Each row was made from one small tree. The marks that hang from a mark follow it in brackets, in the order of their numbers. Every link used is in the known rows. Write each row's tree.
(in the rows, 128 means zero)
Known rows
Q_591[Q_50[Q_197[Q_474] Q_284]]: [156 109  95  73 139 115 100 172 171 162 160 171 146 160 106  98 139 180
 126 141 137 118 110 138  71  88 125 117 148 130 136 105 118 121 128 104
 140 113 154 136 113 101 126 125 128 154  95 137 100 133 145 138 107 140
 132 122 155  79]
Q_938[Q_671]: [121 148 120 131 128 118 102 135 121 141 103 103 113 128 128 133 118 145
 121  97 145 116  91 116 136  94 129 120 163 111 125 102 116 120 141 127
 128 136 129 114 132 108 119 156 164 182 165 154 128 194 111 124 145 114
 117 175 117 174]
Q_591[Q_50]: [141 123 139  89 140 111 119 176 177 130 127 142 127 143 120 139 135 148
 120 130 155 125 131 130 115 102 159 122 171 110 121 127 110 120 161 116
 147 113 152 131 141 148 110 142 106 151 113 129 118 159 122 141 137 133
  85 124 103 127]
Q_33[Q_339 Q_700]: [171 143 140 152 140 125 118 128 140 120 113 102 110 137 118 123 144 109
  96  59 165 108  98 165 141  95 137 119 151  80  97 138 140 143 120 130
 107  86 134 155  81 161 153 130 119 125 156 167  75 135 142 146 122  42
 159 125 100 137]
Q_938[Q_671[Q_236]]: [132 124 104 126 119 120 125 133  99 158 136 116 121 123 138 147 131 146
 129 101 139 123  63 158 121 120 131 114 153  99 124  87 119 108 140 108
 115 124 141  99 106  90  99 169 180 169 172 170 128 209  92 130 145 125
 117 132 119 162]
Q_33[Q_339[Q_197[Q_50 Q_474]] Q_700]: [158 132  82 148 106 156 136 105 142 154 148 107 135 147 156  80 160 108
  88  84 125 131 124 186 157 144 159 141 121  95 123 153 181 154  86 139
 153 109 129 146 103 137 132  61 142 146 168 143  92 128 158 116 144  58
 174 114 139 134]
Q_986[Q_968[Q_700[Q_33[Q_339[Q_197]]]]]: [138 122 122 139 102 136 169  96 177 117  97 104  88 110 135 123  91 121
 150 126 155 136 114  67 122 150 128 126 103 115 107 173 139 119 123 143
  83 113  73 102 127 142 146 129 126 103  96  81 149 119 124 114 168  88
 148 109 108 162]
Q_644[Q_879 Q_986[Q_968[Q_700[Q_33[Q_339]]]]]: [158 142 114 167 170 137 108  96 126  77 124 110  99  85 138 169 125 141
 172 162 194 151 140 130 108 142  68 126 157 126  55 180  89 134 144 116
  78 104  99 119  84 193 226 132  61  62  91  82 109  93 160 173 137  54
 166  91 115 149]
Q_879[Q_644[Q_986]]: [ 98 120 121 131 149 110 107 135 106 124 136 145 140 109  90 164 127 125
 128 120 156  99 126 124 111  78  88 141 184 160  89 166  99 120 128 106
 126 120 150 150 109 148 126 167  97 143 115 113 141 139 130 204 112 128
 112 186 110 150]
Q_339[Q_33[Q_700[Q_968]] Q_197[Q_50[Q_284[Q_705]]]]: [108  90 122  58  80 136  90 107 122 159 150 104 110 135 130  83 138  95
 144 113 151 151 170  98 145 160 115 133  54 112 197 130 163 146 121 122
 164 170 170 132 159  77 124 113 178 130 176 150 124  98 118  77 159 134
 136 105 155 171]
Q_700[Q_33[Q_339] Q_968[Q_986]]: [144 159 199  96 130 125 110  86 151 126 103 121 137 108 104 171  52 105
 124 134 152 162 126  82 125 144  58 149 122  64 121 101 125 151 128 138
  71  64  92 156 174 122 160 135  81 124 113 104 154 185 111 121  87  69
 100 112 143 125]
Q_986[Q_968[Q_700]]: [124 124 109 149 132 128 160 140 156 123 105  97  90 104 142 117 120 146
 143 125 146 117 126  72 110  98 134 106 128 145 108 165 108  88 152 141
  97 136  77  92 117 148 132 153 112 122  88  93 136 115 131 132 157 124
 131 133  90 164]
Q_339[Q_33 Q_197[Q_50[Q_284[Q_705] Q_591]]]: [ 78 119 112  68  92 146  98 150 117 208 183 130 112 163 163 129 176  78
 151 123 114 127 144 104 158 198 139 146  55 147 183 101 160 134 130 137
 151 216 186 128 166  53  99 132 189 145 203 141  95  99 101  60 184 176
 135 134 158 157]
Q_644[Q_879 Q_986]: [139 137 111 138 173 120  75 136  94  83 136 140 122 110 124 180 160 144
 157 143 193 126 163 161 128 112  72 111 194 136  69 128 105 151 162 127
 136 125 178 137 102 164 190 106  72 125 146 132 108 123 142 197 130 100
 135 141 134 147]
Q_236[Q_671[Q_938]]: [143 150  94 125 116 135 130 127 108 145 129 118 127 109 169 140 131 127
  93 123 165 112 114 131 148  80 114 133 158 118 148  84 107 126 149 141
 105  86 170 115  80 125 130 115 122 167 141 166 119 164 119 142 153 161
 136 192 101 135]
Q_591[Q_50[Q_197]]: [146 117 123  75 134 111 112 168 171 124 129 156 122 135  93 109 129 165
 103 152 170 114 113 141  91  81 150 114 165 132 119 115 140 138 151 113
 148 137 152 145 116 115 103 141 114 130 109 126 125 151 102 143 124 137
  91 131 127 117]
Q_339[Q_33]: [110 134 136 107 155 117 120 159 139 167 123 122 131 149 135 129 138 104
 114  86 151 121 138 105 114 127 154 110 158 125 133 132 145 107 154 129
 143 145 159 124 134 114 119 144 161 120 142 137 132 131 111 108 164 143
 106 122 115 159]
Q_879[Q_705[Q_284]]: [138 150 168 144 130 106 143 128  81  63  89 173 120 130  89 170 156 156
  97 100 115 127 101 144 124  90 130 115 176 141 127 108 113 144 135 146
 166 119 115 107 163 165  43 145 140 113 154 129 138 136  84 172 111 151
  98 144 103 138]
Q_339[Q_33[Q_700] Q_197]: [115  93 127 109  92 118 120 134 168 133 125 129 118 149 137  99 149  87
 143  45 156 141 140 118 150 133 169 106 137  95 133 135 181 146 129 133
 170 142 193 139 133  90 123 111 197 126 152 148 131 106 116 100 168 117
 144 104 112 168]
Q_700[Q_33[Q_339[Q_197]] Q_968[Q_986]]: [131 135 191  90  96 127 111  80 168 117  96 132 132 119 108 170  54  91
 139 123 149 168 133  76 143 166  55 151 107  62 126  97 162 176 115 145
  94  76 106 156 192  95 153 110 103 134 124 101 170 174 101 111 105  66
 111 118 159 146]
Q_671[Q_236 Q_938]: [162 117 102 117 135 120 172 146  86 146 180 143 127  81 132 187 145 118
 101 125 132 111  97 202 130 115 146 120 145  93 123  58 104  95 162 113
 122 115 166 123  96 107 127 138 137 129 179 173 107 200  95 150 135 183
  99 125 130 123]
Q_644[Q_879[Q_705[Q_284]] Q_986[Q_968]]: [120 123 139 186 167 121  93 116  72  21  95 150  88  90 100 210 169 175
 144 151 160 146 154 164 115  94  82 115 190 180  75 153  77 159 147 137
 162 132 117 101 112 195 138 125  74  53 119 115 103  75 132 235 118 119
 124 119 121 162]
Q_705[Q_284 Q_879[Q_644]]: [118 115 162 212 171 116 185 152  49 100  81 151 150 142  83 106 100 125
  94 131 100  60 119 105 162  79 164 117 190 169 143 143 141 128 126 107
 145 145 102 113 116 186  55 169 158  97 129 150 193  88 124 192 123 190
  84 183  78 162]
Q_705[Q_284]: [143 143 164 154 154 125 163 142 108 107  82 137 134 137  86 133 136 151
 103 122 148 105 124 119 129 101 149 107 175 163 119 115 119 138 147 127
 133 132 125 106 138 151  73 133 131 138 150 156 133 122 100 176 133 162
 119 161  91 145]
Q_986[Q_968[Q_700[Q_33[Q_339]]]]: [148 148 129 147 134 133 164 108 164 131 101  90  92 101 124 124  91 136
 132 133 153 130 106  76 107 132 128 126 118 121 103 172 105 105 127 134
  69 102  59 107 115 171 154 151 104  89  87  83 134 126 134 124 147  89
 139 106  93 143]
Q_474[Q_197[Q_50[Q_591] Q_339[Q_33]]]: [101 131 130 154 120 120 128 152 124 128 154  79 136 159 137 146 130 139
 117 155  70 150 126 193 144 165 196 142  75 165 149 135  96 136 144 124
 163 201 144 121 124  82 100 118 106  98 119 154 113  98  91  90 119 214
 127 154 150 120]
Q_284[Q_705[Q_879]]: [110 152 130 128 163 137 123 129  70 145  91 119 110 147 122 116 116 123
 117 127 129  69 172  94 178 125 153 119 151 153 139 101 158  70 164 153
 125 161 147 133 120 185 107 150 135 149 192 154 149 142 133 143 148 140
  86 133 109 141]
Q_472[Q_236[Q_671[Q_938]] Q_591[Q_50[Q_197[Q_339]]]]: [175 151 159 138  97 125 128 163 158  78 107 121 124 116 166 155 163 143
  76 228 156 116  69 193  66  91 168 122 128 151 146 100 118 140 102 101
 111  76 158 160  74  94 191 157 136 144  80 173 131 160 147 130 168 157
 111 147 136  50]
Q_33[Q_339[Q_197[Q_50 Q_474]] Q_700[Q_968]]: [165 119 103 127  89 147 120  78 128 143 136  99 131 140 132  88 130 102
  93 104 121 149 153 156 137 128 122 145  93  74 146 150 179 169  92 121
 164 103 109 139 128 123 134  62 125 140 149 136 118 131 167 119 139  54
 155 124 162 141]
Q_591[Q_50[Q_197[Q_339] Q_284[Q_705[Q_879]]]]: [133 102 134 100 147 122 113 165 121 103 113 156 109 148  93 107 114 174
 129 181 115  73 136 148 134 106 152 118 117 153 143  98 127 110 138 132
 143 158 145 138  95 140 128 147 120 128 113 170 115 112 127 124 107 161
 104  98 164  85]
Q_986[Q_968]: [ 98 123 109 144 151 124 135 148 151 143  97  89  84 103 113 134 114 151
 118 129 155 102 144  86 113  91 147 118 139 159 119 154 102 105 151 157
 116 136 102 111 114 145 124 132 107 121 117 131 112 132 127 171 160 141
 107 140 110 170]
Q_986[Q_968[Q_700[Q_33[Q_339[Q_197[Q_50[Q_591]]]]]]]: [124 142 106 143  87 148 172 105 159 155 152  98  88 106 150 123 117 106
 141 155 122 135 112  88 131 179 143 149  61 122 128 162 123 146 114 134
  91 152  66 108 130 120 123 133 121  92 108  75 121 114 119  88 167 116
 147 123 114 147]
Q_474[Q_197[Q_50[Q_284[Q_705] Q_591] Q_339[Q_33]]]: [ 94 127 136 120 126 131  98 147 107 141 165  81 123 172 129 146 140 148
 144 164  71 145 131 172 155 185 163 149  42 184 173 113  81 111 140 127
 136 212 166 126 126  82 118 139 109 118 151 170  86  89  97  83 108 206
 148 143 165 108]
Q_339[Q_33 Q_197]: [ 96  97 126 101 107 120 120 150 157 152 113 133 120 157 142 131 140  88
 141  78 148 132 142  96 142 144 152 113 140 121 136 129 192 128 143 141
 167 158 184 118 158  76 112 112 188 135 152 132 156 116  94  92 194 146
 123 128 136 181]
Q_472[Q_236[Q_671]]: [141 142 112 127 120 121 111 144 129 155 102  87 131 140 154 128 145 129
 113 149 198 115 114 112  84 113 119 112 162 156 158 150 131 136 125 133
  74  67 156 112 101 134 110 133 127 172 117 154 148 136 132 167 181 136
 140 181  86 100]
Q_33[Q_339[Q_197[Q_50]] Q_700[Q_968[Q_986]]]: [141 118 154 122  88 149 104 105 145 105 129  95 126 123 151 122 115  87
 109 104 146 160 125 145 173 136  92 146  87  66 130 128 179 191  94 135
 130 110 100 161 147  96 154  91 108 141 146 132 113 131 124  96 111  44
 144 125 153 170]
Q_700[Q_33 Q_968[Q_986]]: [123 148 181  80 121 114 118  91 149 120 110 141 145  87  91 155  46 128
 147 147 149 164 152  59 116 139  68 142 127  78 134  83 101 149 150 137
  89  82 110 148 197 112 136 136  86 137 107 101 177 195 101 130  79 123
  77 126 130 115]
Q_796[Q_236]: [150 149 117 148 115 133 156 145 123 140 107  98 101 107 130 148 156  90
 119 104 151 100 150 121 129 121 121  96 153 145 117 104 138 124 167 103
 112 116 131 100 128 134  87  91 131 137 182 129 118 166  64 133 140 133
  75 164 115 142]

Which tree is each row?
[148 120 132 128  99 155 107  91 149 134 141 107 154 138 160 101 119  94
 107  99 111 170 144 151 163 145  98 152  93  65 134 126 189 167  86 134
 145  99 101 155 146 105 153  64 112 154 137 124 117 138 156  97 103  38
 160 112 162 142] | Q_33[Q_339[Q_197[Q_50 Q_474]] Q_700[Q_968[Q_986]]]
[134 105 114 102 159 131 114 151 123 132 122 166 136 164 110  85 116 181
 129 181  79  86 152 156 124 117 157 127 121 155 148  99 136  88 130 132
 152 148 146 133  97 149 132 121 127 143 106 158 115 114 170 125  98 156
 117  87 172  56] | Q_591[Q_50[Q_197[Q_339 Q_474] Q_284[Q_705[Q_879]]]]
[154 153 196  84 138 114  88 187 169 129 117 120 111 159 133 167 196 138
 134 192 172 121  93 117  62 143 141 118 113 155 155 124  99  91 118 108
  91 103 170 168 153 125 180 215 141 171 149 160 110 152 157 137 166 123
  83 118 124  74] | Q_472[Q_236 Q_591[Q_50[Q_284[Q_705]]]]
[151 123 135 187 156 121 116 110  71   5 103 156  98  89 130 191 174 174
 166 147 153 163 136 148 116  98  76 106 180 168  68 165  89 144 144 124
 150 135  88  83 113 204 145 143  81  55  97  84 121  62 135 200 117 103
 147 113 104 160] | Q_644[Q_879[Q_705[Q_284]] Q_986[Q_968[Q_700]]]
[ 87 125 135 127 165 134 130 125  49 137  97 136 120 140 103 110 104 109
 113 134 111  66 156  84 173 106 144 135 157 164 146 134 154  71 147 135
 117 165 144 146 124 190  87 178 150 136 186 129 179 139 130 167 130 151
  71 158 100 153] | Q_284[Q_705[Q_879[Q_644]]]
[156 150 145 119 117 149 150  96 185 126 134 158 174 131 184 123  98  99
 170  97 110 190 100 101 152 189  92 140 134  78  85 114 173 107 107 140
  73  77  97 136 174 124 164 108 131 161 105  60 164 155 133  64  98  53
 166  89 121 103] | Q_968[Q_700[Q_33[Q_339[Q_197[Q_474]]]] Q_986]
[111 105 184 131 130 116 126 122 153  93  98 120 137 112 131 129  91 105
 142 103  99 157 158 142 141 124 138 116 111  81 121 117 127 139 135 141
 146 121 129 148 136 104 162 116 121 116  85 148 129 124 131  90  90 111
 125  87 135 126] | Q_197[Q_339[Q_33[Q_700[Q_968[Q_986]]]]]
[156 148 172 116 109 142 148 108 184 101 123 149 147 120 173 141  96  95
 169  99 142 179  82  92 160 183  85 135 129  74  85 115 165 129 115 144
  60  90  99 138 173 115 163 135 125 147 112  71 159 150  98  62 105  58
 156 101 113 130] | Q_968[Q_700[Q_33[Q_339[Q_197]]] Q_986]
[101 117 117 139 135 112 145 105 133 112 130 125 123  70  87 140  93 141
 160 149 158 124 123  75  92  98  87 145 157 158  86 201  75 104 124  96
  87 105  92 127 109 170 143 185  89  93  65  60 160 119 143 189 112 129
 120 148  85 141] | Q_879[Q_644[Q_986[Q_968[Q_700[Q_33]]]]]
[129 137 110 130 118 116  99 169 116 145 191  90 125 160 120 150 149 160
 133 145 115 135  91 152 134 134 128 138  81 164 167 106  67 148 136 120
 118 177 151 122 124  76 106 137  92 138 149 168  84 106  93 131 106 200
 141 199 144 125] | Q_474[Q_197[Q_50[Q_284 Q_591]]]
[ 86 143  82 131 150 151 122 138  38 232 201 147 148 153 143  94 155 111
 120 166  38  84 149 117 151 150 138 168  89 167 193 107 114  90 119 120
 126 188 132 140 123 144  86 150 145 150 182 133 112 115 173 135 115 184
 118 162 141  86] | Q_197[Q_50[Q_284[Q_705[Q_879[Q_644]]] Q_591] Q_474]
[ 89 104 132 137 125 125 123 137  46 129 147 165 100 146  78 125 112 118
 148 167  51  39 108 130 149 105 124 137  71 180 152  80 128 131 117 143
 106 203 145 158  83  98 105 180 157 114 156 161 112  91 131 139  89 188
 130 165 169  92] | Q_50[Q_197[Q_339] Q_284[Q_705[Q_879[Q_644]]] Q_591]
[ 85 119  82 102  99 144 115 158 139 238 204 149 148 175 182 109 180  85
 150 109  76 141 146 123 127 186 149 141  74 130 178 110 162 136 114 127
 173 185 169 113 159  42 106  93 191 151 157 135 100  93 140  63 178 178
 153 131 170 123] | Q_339[Q_33 Q_197[Q_50[Q_284 Q_591] Q_474]]
[111 113  52 110 109 143 135 141 137 184 165 133 146 140 153 100 156 137
 127 128 112 123 142 129 135 153 122 132 102 149 160 122 144 138 106 145
 160 139 144 109 156  91 112  61 148 185 159 132 123 134 135 114 161 165
 147 144 170 126] | Q_339[Q_197[Q_50[Q_284] Q_474]]
[120 117 116 149 149 125 151 114 150 144 117 135 157 141 138  83 129 126
 125  86  72 139 165 178 125 131 198 117 139 110 116 137 130 101 127 140
 170 116 151 134 104 146 149  85 153 125 102 152 112 124 177 111 120 122
 158  73 129  80] | Q_197[Q_339[Q_33[Q_700]] Q_474]
[130 137 113 132 127 126 174 111 161 124 111 104  99  84 115 107  85 153
 148 144 154 130 127  56  98 126 134 118 124 134 114 164  88 101 146 138
  80 114  79 100 131 163 135 152 107 101  82  74 150 141 126 136 138 135
 120 110  83 135] | Q_986[Q_968[Q_700[Q_33]]]
[124 111 109 128 114 122 120 132 135 170 186 166 132 155 114  86 153 123
 157 100  53 110 108 173  90 116 154 118  81 125 135  79 121 144 107 131
 139 159 168 147  76  48 149 119 170 112 102 170  57  79 166 105  86 150
 195 109 175  44] | Q_50[Q_197[Q_339[Q_33[Q_700]] Q_474] Q_284 Q_591]
[154 125 150 157 156 114 125 119  59  24  97 177 115 124 101 173 168 155
 116 131 136 145 125 164 140 105 112 114 188 137 114 106 112 173 153 145
 161 134 142 113 156 187  86 120 125  82 182 122 139 125  92 189 107 128
 103 131 115 151] | Q_644[Q_879[Q_705[Q_284]]]
[110 109  72 113 105 145 136 120 152 186 164 126 156 146 169  53 162  97
 113  84 118 158 167 145 141 164 187 133 115 112 155 150 187 130 111 124
 193 151 165 126 138 103 107  64 191 130 157 127 127 110 147  78 170 131
 151  94 135 138] | Q_339[Q_33[Q_700] Q_197[Q_50 Q_474]]
[149 159 140 118 112 150 153 111 168 115 147 135 160 104 187 127 102  98
 141 131 145 176  92 112 167 201  91 146 102  89 103 128 159 139 113 137
  77 108  78 136 176 118 148 113 115 145 121  62 156 153  94  44 108  77
 147 101 118 132] | Q_968[Q_700[Q_33[Q_339[Q_197[Q_50]]]] Q_986]
[106 126 123 137 140 142 140 106 138 149 142 116 183 111 164  76 109 120
 108 139  59 174 192 180 135 156 161 142  88 100 150 135 132 124 121 128
 175 131 101 135 147 119 151  66 113 121  90 125 129 132 161  70  89 128
 130  70 157  85] | Q_197[Q_50 Q_339[Q_33[Q_700[Q_968[Q_986]]]] Q_474]
[135 108 112 116 121 122 127  89 128 125 116 138 145 130  94  64  95 143
 107 125  91 129 160 158  83  92 154 112 116 119 130 120 160 135 123 124
 175 135 135 138  98  97 139  85 148 102  89 141 141 116 159 120  99 126
 143  94 176  82] | Q_50[Q_197[Q_339[Q_33[Q_700[Q_968]]] Q_474]]
[ 89 134 124 140 154 135 136  89  73 122 107 124 114  94 105 116  83 131
 159 166 131  91 165  54 146 130 116 146 142 175 113 179 111  51 138 110
  87 144  96 125 104 218 136 197 111  95 111  83 181 111 160 174 123 135
  99 121  80 133] | Q_284[Q_705[Q_879[Q_644[Q_986[Q_968[Q_700[Q_33]]]]]]]
[107 123  59 117 112 150 144 125 135 175 150 131 154 135 157  90 151 128
 104 135 114 130 164 135 142 152 150 140 119 144 147 132 166 133 121 146
 173 145 137 118 157 113  89  52 142 179 167 114 145 155 129 116 166 157
 128 141 156 131] | Q_339[Q_197[Q_50 Q_474]]
[113 126 169 150 137 100 121 116  59  48 111 195 141 111  65 198 152 151
 111 110 116 123  99 150 113  65  85 137 206 172  99 160  98 144 112 102
 165 112 118 128 140 176  55 180 119  99 121 104 147 110 103 222  86 147
 100 178 102 145] | Q_879[Q_644[Q_986] Q_705[Q_284]]
[ 94 111 154 233 179 125 158 147  60  97  73 127 129 118  83 140 107 149
 112 146 118  61 144 104 148  71 144 119 192 202 109 179 115 116 115 101
 143 145  80 101  82 197  96 175 118  75  81 145 158  53 154 230 135 184
  99 170  85 170] | Q_705[Q_284 Q_879[Q_644[Q_986[Q_968]]]]
[ 90 107 159 173 139 108 130 117  77  48  94 161 111  95  63 195 140 161
 115 126 117 121 109 127 104  51  95 142 190 194  99 191  82 133 110 111
 160 124  86 111 124 181  64 183 104  69  93  98 133  91 118 238  97 149
 101 165  99 165] | Q_879[Q_644[Q_986[Q_968]] Q_705[Q_284]]
[117 132  64 151 154 139 160 135 116 167 153 126 156 121 139 106 140 169
 107 173  73 108 150 186 120 144 144 138  90 154 147 125  84 125 111 153
 149 125 107 108 124 138 135  64 104 163 118 147  99 142 161 113 113 177
 148 118 175  72] | Q_197[Q_50[Q_284] Q_339 Q_474]
[164 135 158 129 131 110 114 183 180 115 122 143 140 153 127 134 176 166
 115 212 121 111  80 178  24 116 165 110 110 162 137 122 113 123  88 103
 126  96 137 160 119  90 189 159 144 152  78 162 121 131 183 136 140 143
 117 108 172  22] | Q_472[Q_236 Q_591[Q_50[Q_197[Q_339 Q_474] Q_284]]]
[141 163 160 106 137 126 152 115 172 109 136 156 167  94 156 130  90 127
 168 120 141 173  99  80 137 158  94 123 142  92  95 103 113 106 146 139
  58  93 103 136 176 135 149 155 108 152 101  63 167 170  99  86  77 108
 126 106  81 105] | Q_968[Q_700[Q_33] Q_986]
[174 151  85 113 105 144 166  96 148 164 167 141 153 134 156  96 127 121
 141 133 125 153  99 115 120 189  98 139  92 103 133 142 139 127  91 122
  97  94  94 107 148 132 147  97 138 143 124  86 141 135 140  71 139  97
 178 107 143  98] | Q_968[Q_700[Q_33[Q_339[Q_197[Q_50[Q_284] Q_474]]]]]
[101 126  79 134 159 137 148 149 126 198 158 126 169 141 160  96 148 146
 107 153  65 122 161 178 117 163 165 134  85 149 161 135 106 106 112 136
 169 145 120 107 127 116 143  74 135 136 111 150 103 116 160  71 135 181
 148  91 174  82] | Q_197[Q_50[Q_284] Q_339[Q_33] Q_474]
[120 117 180  99 129 116  91 126 153 130 120 117 139 129 134 113 109  94
 141  72 144 167 149  95 127 114 117 112 133  73 137 114 146 133 145 119
 134 119 145 149 150  96 151 148 139 117 113 137 130 124 127  96 102  97
 116 102 113 149] | Q_339[Q_33[Q_700[Q_968[Q_986]]]]
[175 145 131 113  97 126 168  93 159 113 124 138 127 129 134 127 103 105
 146 105 156 140  93  94 131 165 108 126 124  83 102 137 156 129 123 131
  91  95 109 121 145 139 141 127 141 131 126  85 167 146 109  85 148  79
 154 116 109 135] | Q_968[Q_700[Q_33[Q_339[Q_197]]]]
[152 109 181 122  92 133  93 102 164  90 105 112 118 138 133 140 103  82
 136  67 146 155 124 122 166 119  81 133 112  48 111 114 183 180 104 142
 119  91 124 165 143  88 166 108 120 147 134 140 118 129 130 115 108  25
 154 125 144 175] | Q_33[Q_339[Q_197] Q_700[Q_968[Q_986]]]
[121 114 125 156 109 114 115 156 133 117 182  80 126 156 125 124 142 147
 141 124  81 152 102 201 141 153 177 133  56 146 161 128  64 153 119 119
 148 180 157 130 100  75 134 123 118  98 111 187  70  68 114  92  91 195
 173 140 146 102] | Q_474[Q_197[Q_50[Q_284 Q_591] Q_339[Q_33[Q_700]]]]
